Every row comes from one small tree of marks. The marks that hang from a mark follow it in brackets, in alphabetical order. Every link used is in the known rows. Which tree was each row made from?
In the rows, zero is written as 128.
Known rows:
C{N Z}: [165 162 157  93 152 113 115 155 113  92 132 185 144 119 161 166 125 119
 121 147 164 159 118  70 137]
Z{L}: [ 92 153 117 149 164 115 125 138 122  91 135 164 102 155 159 131 147 124
 118 145 152 145 106 122 140]
C{Z}: [155 158 125 107 159 127 120 153 138 100 125 170 142 127 162 148 124 117
 124 151 173 128 135  97 141]
Z{L X{N{C}}}: [ 62 172 111  75 155 110  97 160 105 116 131 170 115 192 155 130 131 127
 119 158 150 171 103 148 121]
C{N}: [135 168 155 128 146 108 122 141 107  89 134 180 116 136 163 152 132 117
 122 138 148 174 110  71 147]
N{C{Z} G J L}: [151 147 104 106 177  98 108 201 108 140 131 181 158 151 167 134 143 142
 116 143 136 122 130 106 119]
N{C J{T} L{Z}}: [106 154 100 115 165 112  84 162 153 163 131 180 126 200 162 162 130 125
 128 113 124 123 127  94 130]
G{N{J}}: [124 163 134 115 193 122 111 179 126  97 119 163 116 127 163 103 134 114
 123 160 146 173 129 104 146]
L{N{C G} Z}: [118 164  96 124 140 102  60 177 158 134 119 167 135 191 172  95 133  96
 134 141 124 205 132 118 147]
J{N{L{Z{X}}} T}: [ 61 159 165 122 182 116  85 124 170 128 138 187 130 205 161 149 130 103
 123 107 156 141 139 112 131]
G{N{L}}: [124 149 138 133 189 126 125 143 155  73 120 172 119 154 167 115 130 128
 119 138 153 174 126 105 130]
N{L{Z{X}}}: [ 92 156 142 147 162 114  77 167 144 115 141 183 135 206 158 126 138 106
 121 128 157 113 125 102 136]
N{L}: [122 152 130 154 167 117 131 132 142  93 128 175 119 163 165 143 133 132
 118 128 154 131 127  98 137]
J{N{L{Z}} T}: [ 84 152 145 131 180 120  95 104 195 123 128 178 122 187 169 157 127 104
 127 101 147 161 144 104 137]
N{J}: [122 166 125 135 172 112 118 169 113 117 127 166 115 135 161 132 136 119
 122 150 147 129 130  97 153]
Z{L{N{C}} X}: [ 76 169 111  86 145 108  92 174 116 113 132 171 113 201 151 113 130 136
 118 161 146 182 103 149 125]
L{N{J} Z}: [115 167 131 126 173 107  60 187 160 128 116 169 126 167 162 111 126  93
 129 152 135 177 144 108 156]
T{J L}: [115 163 140 132 120 104 146 128  97  98 118 169 109 171 164 144 112  95
 125 157 162 184 133  58 132]
L{N{C{Z{X}}}}: [139 174 119  45 142 121  87 189 133 122 122 177 153 174 154 129 107 129
 124 167 167 164 132 123 126]
T{L}: [128 156 134 156 127 121 145 143 116  99 128 155 105 163 169 128 125  99
 126 163 155 159 139  86 153]
L{N{C G} Z{X}}: [ 97 172 115 115 142  98  51 198 133 140 130 175 144 210 164  88 136  95
 129 145 134 185 128 125 141]
L{N}: [126 168 133 130 162 116 111 144 151  93 114 168 117 151 165 124 118 116
 124 147 153 185 137 113 150]
N{C J{T}}: [118 170  99 100 158 116 121 156 116 151 128 170 114 158 160 161 128 134
 127 130 135 130 125  98 140]
T{J L{N Z}}: [107 164 145 122 122  98  88 146 144 109 107 171 118 204 165 122 101  68
 132 159 149 231 147  69 136]
G{N{J{T Z} L}}: [ 90 143 140 141 220 112  95 159 154 114 125 177 122 168 165 137 139 108
 122 116 125 148 130 116 125]
N{C J}: [127 170  89  94 143 117 109 178 111 140 125 163 116 156 159 132 130 130
 128 156 136 144 122 100 144]
Z{L X{N{G J}}}: [ 53 165 156 146 216  77  97 198  67 115 138 180 127 152 162 106 163 111
 107 151 139 148 115 149 131]
L{N{J{T}} Z{X}}: [ 84 174 159 124 190 102  61 187 140 146 129 185 132 185 156 133 126  97
 123 129 144 140 141 113 147]
N{C G L}: [124 151  98 146 152 103 123 154 120 119 132 175 130 178 171 124 145 138
 120 125 132 149 119 108 128]
J{T}: [115 164 131 147 169 122 138 116 136 110 129 173 113 145 165 164 129 120
 124 115 157 129 129  95 147]
G{N}: [127 162 130 120 175 131 119 147 145  79 119 162 115 137 166 108 129 111
 126 151 157 185 126 106 145]

Which tree is each row?
[ 96 160 106 104 134 118  71 174 143 136 139 179 135 227 156 127 131 117
 127 135 146 128 117 104 127] | N{C L{Z{X}}}
[ 57 170 115  74 144 120  83 134 145 147 135 168 122 207 157 147 125  98
 133 127 142 160 126 134 130] | J{N{C} T Z{X}}
[133 150 152 101 161 106 115 155 103  85 140 183 131 130 155 162 140 126
 114 151 157 163  96  95 126] | C{N Z{L}}
[122 173 155  74 179 118 100 168 122 101 122 181 156 144 160 145 114 109
 120 157 183 138 140 119 131] | C{Z{X{N}}}
[ 94 156 109 140 147 100  71 187 124 140 145 182 146 221 165 108 151 111
 123 126 135 131 118 111 127] | N{C G L{Z{X}}}
[ 74 149 146 181 199  81  80 208  92 129 146 184 143 186 163 108 167 101
 113 128 125 100 124 126 130] | N{G J{Z{X}} L}
[ 55 161 101  94 142 104  59 181 130 122 133 166 117 225 150 110 136 108
 125 158 130 180 101 163 123] | J{Z{L{N{C}} X}}
[ 88 166 128 114 173  93 104 169 105 121 129 186 143 193 169 122 136 129
 116 132 140 162 124 130 117] | Z{X{N{C G L}}}
[ 81 178 149 107 185 104  56 195 124 135 127 178 136 176 159 121 129  84
 126 153 150 145 138 114 146] | L{Z{X{N{J}}}}
[ 77 173 153 140 199  86  55 210 104 138 131 181 148 169 167 101 150  77
 122 143 139 149 138 119 146] | L{Z{X{N{G J}}}}
[100 173 145 119 204 107 120 140 124 126 116 177 119 133 167 165 122 115
 122 126 145 150 142 108 144] | X{N{J{T}}}
[ 75 164 118  74 138 121  66 155 164 138 135 175 133 226 158 122 126 111
 129 140 147 167 129 118 127] | J{N{C L{Z{X}}}}
[100 154 156 128 193  91  92 194 105  97 136 183 151 156 159 104 149 120
 107 154 160 156 119 152 124] | C{Z{L{N{G}} X}}
[111 173 104 105 176  93 100 184 100 138 118 169 131 147 173 118 137 116
 125 150 125 181 132 119 138] | X{N{C G J}}
[ 72 162 148 130 120  96 104 157  87 111 130 173 120 211 156 132 121  67
 127 159 156 162 127  81 124] | T{J{Z{X}} L}
[157 147 174 135 198  80 111 194  84 110 140 200 161 121 167 151 151 132
 108 134 136 139 121  76 124] | C{N{G J L} Z}
[135 172 110  51 150 118  94 215  94 147 135 176 152 157 150 137 125 132
 121 170 162 108 126 107 128] | N{C{Z{X}} J}
[ 78 181 165 109 207 102 109 162 101 130 127 186 127 150 160 158 125 114
 117 130 155 129 138 116 137] | Z{X{N{J{T}}}}
[ 69 170 136 115 147  97  86 152 103 110 129 183 130 193 151 140 127  83
 126 136 160 146 115  92 122] | T{J{Z{X}}}
[126 169 105 117 165  92  94 198 112 138 118 169 130 156 168 101 136 124
 123 153 120 189 133 121 142] | L{N{C G J}}
[116 149 138 183 200  89 121 177 103 116 134 180 131 145 171 120 158 129
 111 127 131 123 130 104 137] | N{G J L}
[ 97 166  99  96 164 105  75 169 149 155 117 169 120 186 160 146 120 108
 133 132 115 171 133 127 137] | L{N{C J{T Z}}}
[ 20 155 147 124 182 109  89 126 137 118 145 171 108 195 154 143 149  94
 121 124 146 149 113 155 127] | J{N T Z{L X}}
[ 53 147  86 119 151  99  80 148 137 127 136 154 113 192 167 103 161  94
 129 143 115 202 107 158 128] | J{N{C G} Z{L}}
[163 157 163 128 165  95 116 169  94  96 138 188 154 113 169 147 144 112
 118 138 152 163 118  76 137] | C{N{G} Z}
[111 162 158 154 142  79 131 148  99  96 111 175 122 171 173 111 119  88
 121 153 144 230 143  80 131] | T{J L{N{G}}}
